Each row comes from the steps of one walk. Every step used is in the known rows, and no mark comes twice. Write the walk behind each row, first mark first.
Known rows
zibe/bapil: [ 14  25  20 -16   0   3  15   2  30 -18  13 -23  -9  46 -23   0   9  35
 -18  25 -11  10  13   2  -3  -5 -13 -13  23  14   6  -9   2 -20 -16  29
  11  -9 -17  12  38  27 -30  -4 -11 -20]
deki/mebamas/mepa/rugu/kega/zabov/goza/kupab/pubot: [ -9  -5  -7   4   1  -2  -3 -42 -36  16 -13   6   2 -54  24  30  11  12
  -9  -7   4  14 -15  23  14   7  20 -24  -6  -3  17 -35 -36  31  41 -33
  30   4  19  15   2 -30 -15  24 -33  30]
mepa/mebamas/deki: [-15  11 -51 -27  -8  -5  23  23  11  -9 -20 -36 -21   4  -4   1  26   6
   3  26   0  21 -17  29 -15  29  11   1  19  19 -11 -24  -2 -12  18  17
   3 -28  16  20   5  12  18 -29  -9  -6]
liku/zibe: [  3  -4   6  15   4   4  11  16  -7  26 -11 -14  -7  12  -2  15  16  -4
   0  25  31  37   4   6 -11   5 -13 -11   4   2  -8 -10  23   1 -29  -3
   5   7  26  -8 -15  -2 -14  19   1  -7]
bapil/zibe/liku: [-12  -4 -10 -10 -24 -12 -19  16   5  26  51  -1   6   7   4 -37  16   0
   6  17  -2  -5  -5 -32  -9  16  16  19  18  18  -5  -4  -8 -22  -2  -9
 -19 -33  -9  -8  -9  -1   2   3  32  15]
goza/kupab/pubot/zibe/mobon: [ -7  30  29 -18   7 -31  12   0  -7  15 -16  35  14  23   3  42  -3   8
  -7 -22 -17 -23  -6 -27  -6 -11  28 -13  23   1  -9  -2  -2  -3 -20  -6
  -4 -14  10  -3  15  -3 -29   1  20  29]
mebamas/mepa/rugu/kega/zabov/goza/kupab/mobon: [-44 -22 -16   4  -4  -1 -13 -10  -3  -3  -1  -4  10 -47  33 -11  -8 -10
  -3  22 -14  13   1  36  14  12  34  11  -2 -44  25   0  -9   8  19 -38
  18  29  35 -11   9 -13 -18   9 -27  11]
deki/mebamas/mepa/rugu/kega: [  7  -1 -74  19 -16  11 -49 -15  -3  37  -4 -10   6 -22   3  -4  11  -8
   7  -1   1  41   2  55 -12  -5  11  24 -35  -4  -4  -8 -43 -21  29  -9
  16  11  36   0  -9 -27  -8  28 -25  27]
mebamas/mepa/rugu/kega: [  0  -1 -62  -2 -10   9 -45  -1   3  27   4  -8  11 -18  -1 -22   7 -13
  10   4  13  37   3  50 -12  -8  17  23 -36  -9  -7  -3 -21 -27  21 -12
  15  11  41  -1  -1 -33  -7  16 -13  31]
kupab/pubot/zibe/liku: [-11  11   4 -19 -13 -13  13  13  -3  45  15   3  -2  12  18  15   9  -1
  -3  -6   0  -5   2 -40 -35  10   3   6   6  37   6 -24  -2   0  -7 -15
  -3 -26   8  -9  -7   1   4 -17  30  14]
mepa/rugu/kega/zabov/kupab/pubot/zibe/mobon: [  7  22 -23   9  14 -22 -32 -20   6  25 -34  13   9  11  25  30  -4 -20
   8 -23  -1 -24  19  -5 -31 -27   3  -7  -3  -6 -11  10  -5  -5  20  -3
   9   5  22  -8   0 -24 -14  19  44  64]
pubot/kupab/mobon/zibe: [-46 -15  -7  25 -19 -12  17  19  39  40   6   4  -5  19 -28  -7 -14 -18
  -1 -18 -21 -11   9  29   4  15   1  37 -28  -5  -1  27   8  -6 -16 -13
  -8  10  19 -15 -27  39   7 -30 -11 -28]
mebamas/mepa/rugu/kega/zabov/kupab/pubot/zibe/liku: [-17  -5 -31   2 -10 -11 -43 -15 -23  46   2  -8   9  -5  46  12  24 -21
  11  -1   6  17  11 -16 -38  -6  -4   4  -6  16   4 -24 -12   5  44 -29
  16  -1  35 -21 -22 -34  15   8  29  53]
mebamas/mepa/rugu/kega/zabov/goza/kupab: [ -7 -16  -8 -14  -3  -4 -30 -18 -36 -12  12  -6  10 -27  38 -13   5  10
  -2  41   7  39 -30  37  17   8  11 -16   0 -22  15  -3  -9  21  14 -41
   8  12  19   9   4 -34 -15  16 -31  36]
rugu/kega/zabov/kupab: [ 16 -10 -28  25   2   2 -43  -4 -27 -11 -13 -37  -3 -18  16 -16   8 -29
  23  23  40  15  29  30  -6 -25 -32 -15 -21 -19   0   6  18  14  20   3
  23  -1  -5  -6  17  -9  -6  38 -20  17]
rugu/kega/zabov/goza/kupab/pubot/zibe/mobon: [  5  26  13 -22   9 -32   6 -19 -22  18 -17  25   7   4  32  30 -25 -11
  -6  -5 -20 -30  -5 -15 -18 -17  22 -20  11  -2   8   8   0   4 -10 -23
   0  -3   6   4  19 -21 -28   3  18  53]
kupab/mobon: [-28  -4  -6   9  -2   7  24  21  38   4  -7 -10   2 -18 -11  -9 -15 -15
  -2   3  -1 -13  27   8   5  11  19  24  -4 -18  15  -1   8 -16 -15   5
   5   5  10 -13  14  28 -20   1  -5 -34]
rugu/kega/zabov/goza/kupab/mobon/zibe/liku: [-43  -6 -20  -1 -24 -13  -2 -11  -8  42  37 -16  -9 -21  50 -34 -15 -15
   7  20 -21  -1  20  17  -6 -11  12  12 -12 -17  37  23   0  13  12 -48
   7   8  15 -29  -3   1   8 -11  -8   7]
goza/kupab: [-16  -3  25  -9 -11  -5  -3  17 -24 -13  15   1   5   6  -7  -1  19  26
  -1  17  21  25 -18  21  31   2  13 -13   8 -15  -3 -11   2  14 -19 -11
   6 -18  -1   7  30   8 -24   9 -38 -12]
kupab/zabov/kega/rugu: [ 52   1  -4 -20  33  10  -9 -18  15 -19 -39   1   4   6  30 -25 -11   9
 -15   8  18   2  10   8  12  -6 -19 -24 -27  17  10 -14  -9   9  -2   7
 -14  16   4  11  -5 -34  20  16  -9 -17]
zabov/goza/kupab/mobon/zibe/liku: [-47  -5  -8  -2 -22 -14  10   5   4  32  45  -2  -5 -15  26 -26  -1   3
   4  13 -30   8   5  -1  -2   0  15  19   3 -16  23  27  -2  11  -1 -38
   0   0  22 -30 -15  15   6 -22  -2 -10]
zibe/pubot/kupab/zabov/goza: [ 25  -2   3 -11   3  23  25   9  -8 -29  17   0 -33 -16   2  -3 -25 -12
  12  16 -16  -5 -48 -27 -12  27 -24  -5   3   7  20  25  10   9 -13  21
 -19   4 -36   6 -18  13  21 -46  13  -1]
mepa/mebamas: [  7  -3 -31 -12 -12  13   9  22  35  14   1 -49 -22   1  18  -2   3   4
   3  20  18  20   1  19 -32  19  -5   7  12   5  -6 -17  -2  -5  -2  15
 -14 -42  -2  23   6  31 -11   1   0   2]
bapil/zibe/mobon/kupab: [-14  -4   9  29 -11 -16 -17   4  -8 -21  34  21  33  -8 -43  -9   6   9
   8 -13 -14 -20   8 -10  20 -11  21  42  23 -21 -48  22  -7 -26  -7  -1
 -13 -12 -21   3  -8  -5  -7  22  14  -8]
mebamas/mepa/rugu/kega/zabov/kupab: [  5 -17 -47  25   5   6 -69 -15 -22  -8 -15 -32  10 -20  22 -13  21 -26
  22  25  34  36  20  38  -5 -20 -26  -7 -19 -23  -4   1   3   4  42  -6
  26  14  21 -13  -7 -30  -1  42 -13  34]
kupab/pubot: [  2  13  16  -8  10   3  40   5  10  14 -10   1  -4 -21 -26  17  -1   1
  -5 -23  27 -19  10 -10   2   3  10  -7  -6  21   5 -32   2   5  -2   6
  14 -21  -2  13  13   8 -17   3   0 -10]
kega/rugu: [ 22  -5   4 -14  16   0   1   7  28  -2 -18 -10  13   7  12 -19  15  17
  -6  18  19   5  26  27  -8  -5 -11   2 -17  30  -2 -32 -12  -3  -3   2
 -12  -6  13  19  18 -24  -9  10  -9 -31]
zabov/goza/kupab: [  0  -4  22 -19  -5 -10  12  15 -30 -23  24   4   0 -21   1  -5   9  25
  -5  33   0  28 -38  10  18  11   9 -12  10 -20   3   9   4  26 -27 -21
   1 -11   2  15  17   5 -21  -4 -32   0]
deki/mebamas/mepa/rugu/kega/zabov/kupab: [ 10 -19 -60  46   0   7 -71 -29 -28   0 -23 -36   4 -23  28   2  26 -18
  20  20  23  38  18  45  -4 -15 -33 -10 -18 -19  -1  -2 -18  10  50  -4
  28  12  17 -12 -14 -26  -1  56 -24  32]
mobon/zibe/bapil: [ -1  23  16  -9  -6  -6  27  -2  36  12  17 -19 -10  59 -27 -13  12  33
 -19   8 -23  12  12  15  -4 -13 -16  -6  10  20   6  10  -5 -18 -14  13
   7   1   5   0  16  30 -21 -19 -15 -22]
zabov/kega/rugu: [ 48  -7 -12 -30  29  -9 -23 -13  22 -16 -28   2  20  10  16 -27   2  21
 -26  19  19   6  16  17   7  -8 -13 -16 -30  21  -3 -17   0  10  -1 -11
 -15   4  15  25  -1 -26  14  29  -8 -10]

Write each row's walk
[ 12  20  28 -21  -5 -12  22  14  25   4   0 -14  -5  73 -14  13  15  31
 -27  15 -24  13  -1 -15 -26   3 -16  -4  25  30  -3 -11   0 -20 -30  21
   1  -8  -2  12  27  27 -27 -22   2  -3] : pubot/zibe/bapil
[ 18 -10  10 -10  -1  14  20  11  -6 -21  24  12 -24 -15  -7 -15 -18 -15
   9   7 -23 -15 -56 -37 -11  36 -11   1  11  11   8  24   3   1 -12  18
 -30  -2 -36  12 -23   9  22 -49  24  11] : bapil/zibe/pubot/kupab/zabov/goza
[ 29  -4 -13 -14   6  15 -18 -15  -5 -12  -3  16 -16  26  -7 -12 -27  -6
 -10 -18  -5  -6 -35 -14  22   4 -25 -25 -24   8  11  33  19  10  -1  10
 -21  15 -23  -4 -39  14  54 -15   3  10] : mobon/zibe/pubot/kupab/zabov/kega
[ 47   1 -13  -7  10   9 -23  -6  -9 -19 -14  11 -15  17  -3   0 -38  -9
 -11  -1   9   4 -34  -6  28  20 -26 -21 -26  -5   4  18  21   4 -24  15
 -13   9 -27  -1 -30   9  34   0  -7   7] : pubot/kupab/zabov/kega
[-25 -16 -26  35   1   4 -19   2   7  -4 -23 -31   0 -34  14 -12  -7 -41
  16  10  15  -9  49  25  -3 -14  -2   9 -17 -41  13   5  19   5  20   1
  27  14   7 -21  21  10 -11  26 -17 -10] : rugu/kega/zabov/kupab/mobon
[ -3   8  33   0  -6  22  21  10 -29 -16  -4  -2 -25  -5  16  -1  -3   6
  16   2  21  15 -24   4  33   6  -1 -22  14 -18  23 -10 -12   7 -19  15
   4   2 -21 -19  20  -6 -13 -14 -34 -25] : goza/kupab/zabov
[-15   6  18 -27 -12 -22  17   9 -27  30  27  11  -2  -6  28  15  14   9
  -7   5 -13   6 -21 -41 -26  15  11  -2  14  18   8 -15  -4  21  -8 -30
  -1 -22  10  -2  -2  -1   2 -23  18  23] : zabov/goza/kupab/pubot/zibe/liku
[ 11   5 -62   5 -10  10 -39   4  21  33   5 -13  -2 -16   0 -26   1 -10
  13  -7  26  20  14  54 -16 -12   5  25 -46  -9 -11   3 -15 -21  12  -3
  13   2  26   8  14 -15  -6  13  -5  28] : mepa/rugu/kega
[-13 -27  10  -6 -24  -1 -30  22   7  -3  36  17   4  36 -44  -7  11  -2
   3  -6 -12 -24 -34 -21  -2  28   2  12   4  27 -23   3  15 -11   7  12
 -30 -29 -33  29  -8  27  30 -20  28  15] : bapil/zibe/pubot/kupab
[-46 -28   5  12 -21   2  -9  23  33   0  18  15   5  10 -35  -4  -6 -19
   2 -14 -28 -42  -2 -15   1  30  24  29   3  -1  -4   4  14 -17  10   7
 -15  -9 -15   6   0  39  19 -22  20  -9] : bapil/zibe/pubot/kupab/mobon
[-11  14  20  19   6  -5  24  -9  -8 -12   6  20  17 -33 -38  29  -4   7
   3 -39   6 -30  25 -14  17 -16  17  14   7  -9 -22 -10  -1   1  12   2
  16 -11 -15   7   9  -1  -9  17   7 -16] : zibe/mobon/kupab/pubot
[ -4  -4  11   5 -12  30  12   6   0   0   8   0 -33  28  -9   1 -17 -16
  22 -19  -6 -13 -29  -8   5  11 -24  -5  -6  20  18  15   3  -4   2  30
 -18   7 -35 -14 -18  17  34 -47   7 -14] : mobon/zibe/pubot/kupab/zabov
[ 33   5   3 -20   9  13 -12 -13 -30 -29 -12  12  -8   0  12 -12 -18   9
 -14   2  18  17 -34  -5  45   0  -4 -38  -7 -20  14  10   8  18 -18   1
  -2  11 -15  -6  -4  -4  16  15 -28   5] : goza/kupab/zabov/kega
[ -8   3   8  22  -7 -16  -5   8 -13 -14  16  16  27  11 -24  19   1   7
   3 -12 -15  -6   9  -8   0 -13   6  42  16 -11 -40  21   1 -15 -21  -5
 -11  -1 -11  -3  -9   2  -7   8  12  -9] : pubot/zibe/mobon/kupab
[ 38  -4  12 -22  28   3 -14 -21  -5 -24 -34   9   8   5  36 -21  -2  22
 -15   8  19  10   0  16  27  -8 -10 -34 -19   6  10 -20 -11  21   4  -3
  -9  18   6  10   6 -39  16  17 -26 -17] : goza/kupab/zabov/kega/rugu
[-14  -6  29   6  -8 -14  38  18 -12  23 -11  11  12  -1 -29  29  16   0
 -13 -40   8  -9  -1 -24 -14   9   7  25  -2  29 -28 -28  -3   7 -14  -9
   4 -12   6  16  -9   7  -3 -15   7  -9] : mobon/kupab/pubot/zibe
[ 33  12  -2 -12  14  19  45  10  -6 -21   3 -10 -30 -37  13 -15 -27  -9
   8  22  -2   7 -32 -17  -8  19 -16  -5   4  -2  29  19  -1   2 -34  16
  -9   7 -18  -5 -14   0  -7 -31   0 -10] : kupab/zabov/goza
[  7  -3  13   3  -8  36   7   9  -5 -17   4  -1 -31  21  -7   8 -18 -14
  21 -10   3 -12 -28 -18   5  18 -24  -8   2  16  16   3   7  -6   0  40
 -15   0 -46  -6  -2  15  28 -37   8 -15] : zibe/pubot/kupab/zabov
[-12  -3  25  19   0   5  34   2 -11  -6   8   6  10 -40 -46  20   8   8
  -2 -38  26 -16  22  -6  16   0   8  18  -3   5 -22 -29  -2  12  11  -1
  19 -15 -12  17   6   7  -5   9 -11 -32] : mobon/kupab/pubot
[ 12  26  -1 -16   5 -25  -3  10  13  12 -12  17  13  41   5  19 -12  -2
  -4   3 -22 -15  -6 -21 -23 -10  10   7  17   9  -7  19   5 -25 -38   5
 -21  -9   6  -9  -1   3 -26   0  35  26] : pubot/zibe/mobon
[ 36  -2 -10   5  11  17  -8 -15 -23 -36  -4   5  -2 -16 -10 -14 -25   1
 -10 -10  17   8 -14  -8  39  -3 -16  -4 -13 -16  -4  19  10   6 -14   9
  -3  18 -27  -6 -27  -4  30  15 -17 -16] : mobon/kupab/zabov/kega
[-40 -12  -4 -14 -12  14  22   2  31  11  18  -4   3   5 -20 -30  12  -1
   5 -22 -21 -23  15 -11  -7 -19  17   8   3  17  23  20   7  -7  22   0
  -8   6  10  -9  -2  31  18 -26  16 -16] : kupab/mobon/zibe/pubot
[-37 -21   0  10 -15  11  -4  20  34  -9  11   4   0   8 -26  10 -14 -16
   4  -7 -20 -29   7  -2   1  22  11  22  -3  -8   5   5  21  -9   7  10
  -7  -2 -15   0   7  43  17 -21   9 -20] : zibe/pubot/kupab/mobon
[ 40 -15   7 -10  25  13 -23 -22   1 -14 -35  11  -1  25  28  -3   0   6
 -10   6  10   4  -1   0   1  -2 -29 -36 -21  22   2 -14   8  18  17   4
 -17  22   3  12 -20 -30  49   8   7  -6] : liku/zibe/pubot/kupab/zabov/kega/rugu
[ 25  11   2   8  12  13  35  -4 -18 -42  16   5 -14 -45   3  -3 -29  -4
  14  11 -20  -2 -20 -18   3   3 -11  14  16 -23   7  38  -3   0 -24  14
  -7  15 -28  -9 -17  -6  -2 -20   4 -16] : zibe/mobon/kupab/zabov/goza
[ -1   7  22 -17   0 -15  41  21   5  38 -25  10   2  13 -14  25   9  -5
 -17 -30  11 -11  -8 -28 -26  15   7   4  -4  41  -8 -30  -1   2 -23  -2
  -2 -18  16  13  -2   7 -15 -20  15   8] : kupab/pubot/zibe
[-26 -19 -43  44   1   8 -37  -4  26   2 -22 -28   1 -34  20 -13  -1 -35
  18   3  19  -2  48  37  -6 -11  -7  17 -22 -45   6   9   7   2  35   0
  29  23  21 -21   8   4  -5  28  -3   7] : mepa/rugu/kega/zabov/kupab/mobon
[-37 -12  16  -1  -6  -5  26  16   5 -15   9   1   2 -37   2  -4  -8   3
  -5  16 -16   3  -4  11  17  15  29  11  11 -42  16   9   7  15 -17 -19
  11   6  13  -5  21  24 -22  -8 -28 -22] : zabov/goza/kupab/mobon
[  3  22  26 -21  17 -32  15 -16 -11   7 -19  24  10  12  29  36 -18   4
 -10   1 -19 -30 -14 -30 -12  -7  17 -23  27   5   8   5   1  10 -17 -18
  -8  -5   1   3   5 -10 -28   2  30  44] : kega/zabov/goza/kupab/pubot/zibe/mobon
[ -7 -11   8 -11   0  22   5   3  -7   2  10 -11  -2  13  -6   2  29   5
   8  13  14  12   0 -24 -19 -12  -3 -26  21  22   7  -6  25   4  12   7
  -2   0   5   2  -1   6  13   5  26   3] : liku/zibe/pubot
[ 47   2  -2  -6  33   2 -19 -32   3 -36 -28  15  17   0  24 -15 -14  14
 -10  -2   2 -10  20   6  21 -23 -15 -11 -14  -3  -5   1 -11   6   7   4
 -13  21  -4   3  -7 -42  23  25  -4 -19] : zibe/mobon/kupab/zabov/kega/rugu
[ -7  -1   9  41   2  -6  -8  -3 -21 -16  15   8  21  -5 -21  25   6   5
  11   3   1  10  20   5  11 -20  -1  23  20 -31 -40  19  14  -9 -12  -5
   4  10  -2 -12 -13  -7  -7  32   8 -18] : liku/zibe/mobon/kupab
[-26  12  14  16  -5  -8  20   1  39   2   7 -20  -9  36 -26  -8  17  16
  -8  -2 -36   7  34  14  -5 -17 -13   1  10 -16   2  22   0  -9   5  16
  24  13  16 -17  15  41 -16 -15 -18 -30] : zabov/kupab/mobon/zibe/bapil
[ -8  22  57 -25  -3 -19  36   4   3   9  -5   3  -4  56 -15  35  25  39
 -30 -10 -20   5  -5 -18  -9   4   3 -23  29  26  -5 -35  -8   2 -11  11
  18 -12   2  19  42  21 -31 -23 -10  -1] : goza/kupab/pubot/zibe/bapil
[  5  32  11 -16  11 -26  18   1  12  21 -21  28  11  26  -2  36 -13  -4
  -6 -21 -17 -33   2 -33 -22 -12  19  -3  16  14  -5   3  -2 -15 -24   4
  -9 -13   7  -4   4  -1 -25  -2  37  29] : kupab/pubot/zibe/mobon
[  4  -2  16  30  -5  32  27   8 -21 -26   7 -11 -14 -24 -11  -4 -11  -4
  20 -13  19   8   1   1  24   2 -16  22   6 -10  -1  -2  -9  -6 -11  25
   2  11 -35 -16  -5  -3   5 -10 -18 -50] : mobon/kupab/zabov
[  1   6   8  14  12   0  14   8 -10  -5 -15  -3  -1 -35 -30  19  22  -6
  11 -27  33  -2  17 -12  -1  -8  -6 -15  -7  -7 -14 -17   7  24  19  15
  31 -21   7   5   9   7  -9  14  -6  -4] : zabov/kupab/pubot
[-14  10  28  30   9  -6  26 -13 -18   2   0  19  13 -30 -31  42   4   3
   3 -33  11 -18  27 -14  11 -17  12   5  13 -13 -28 -14   6   7  12  -5
  22  -2   0   1  -4  -7  -9  25   9 -14] : liku/zibe/mobon/kupab/pubot
[ 35 -19   6 -22  18   4 -30 -17  12 -20 -18  21   8  22  12 -30   0   8
 -13  -8  -2 -20 -12 -14  10   7 -11 -22 -18  31  -5 -11  -6   5  22   7
 -32   9 -12  21 -13 -30  49  -1  14   3] : bapil/zibe/pubot/kupab/zabov/kega/rugu
[-29  11  20  12 -14 -11  20   5  51  14  13  -9 -13  59 -32   3  -3  18
 -18  -2 -44  -6  20  19   0   5 -11  10   4   1   4  15   2 -17  -9  12
   9  11   1  -4   9  48  -9 -29 -15 -31] : pubot/kupab/mobon/zibe/bapil
[ 36  -3   6  -1  25  -7 -25 -28   4 -27 -21  24  22   0  16 -27  -8  11
 -12 -11  -5 -19  13  -5  21 -12  -1  -4  -5   2 -18   0 -17  -3  10   0
 -24  15  -5   7 -15 -46  26  24   8  -9] : bapil/zibe/mobon/kupab/zabov/kega/rugu
[-12 -17   7 -27 -14  11  -6  11   9  -7  33   4  14   9 -32 -41  29   7
   3  -8  -5 -25 -17 -41  -7   1  23  -1  26  33  -4  -3   1 -17  18  11
 -24 -26 -19  21   8  11  12  -8  35  14] : bapil/zibe/pubot
[  4  11  17  40   5  22  19  -7 -27 -17  -2   2 -13 -13   4  19 -14  -9
  26 -11   7   3   8  -8  17 -13 -13   7  23 -27  -8  14  -2 -11 -14  22
   3  24 -20 -33 -13 -18   1   5   3 -30] : liku/zibe/mobon/kupab/zabov
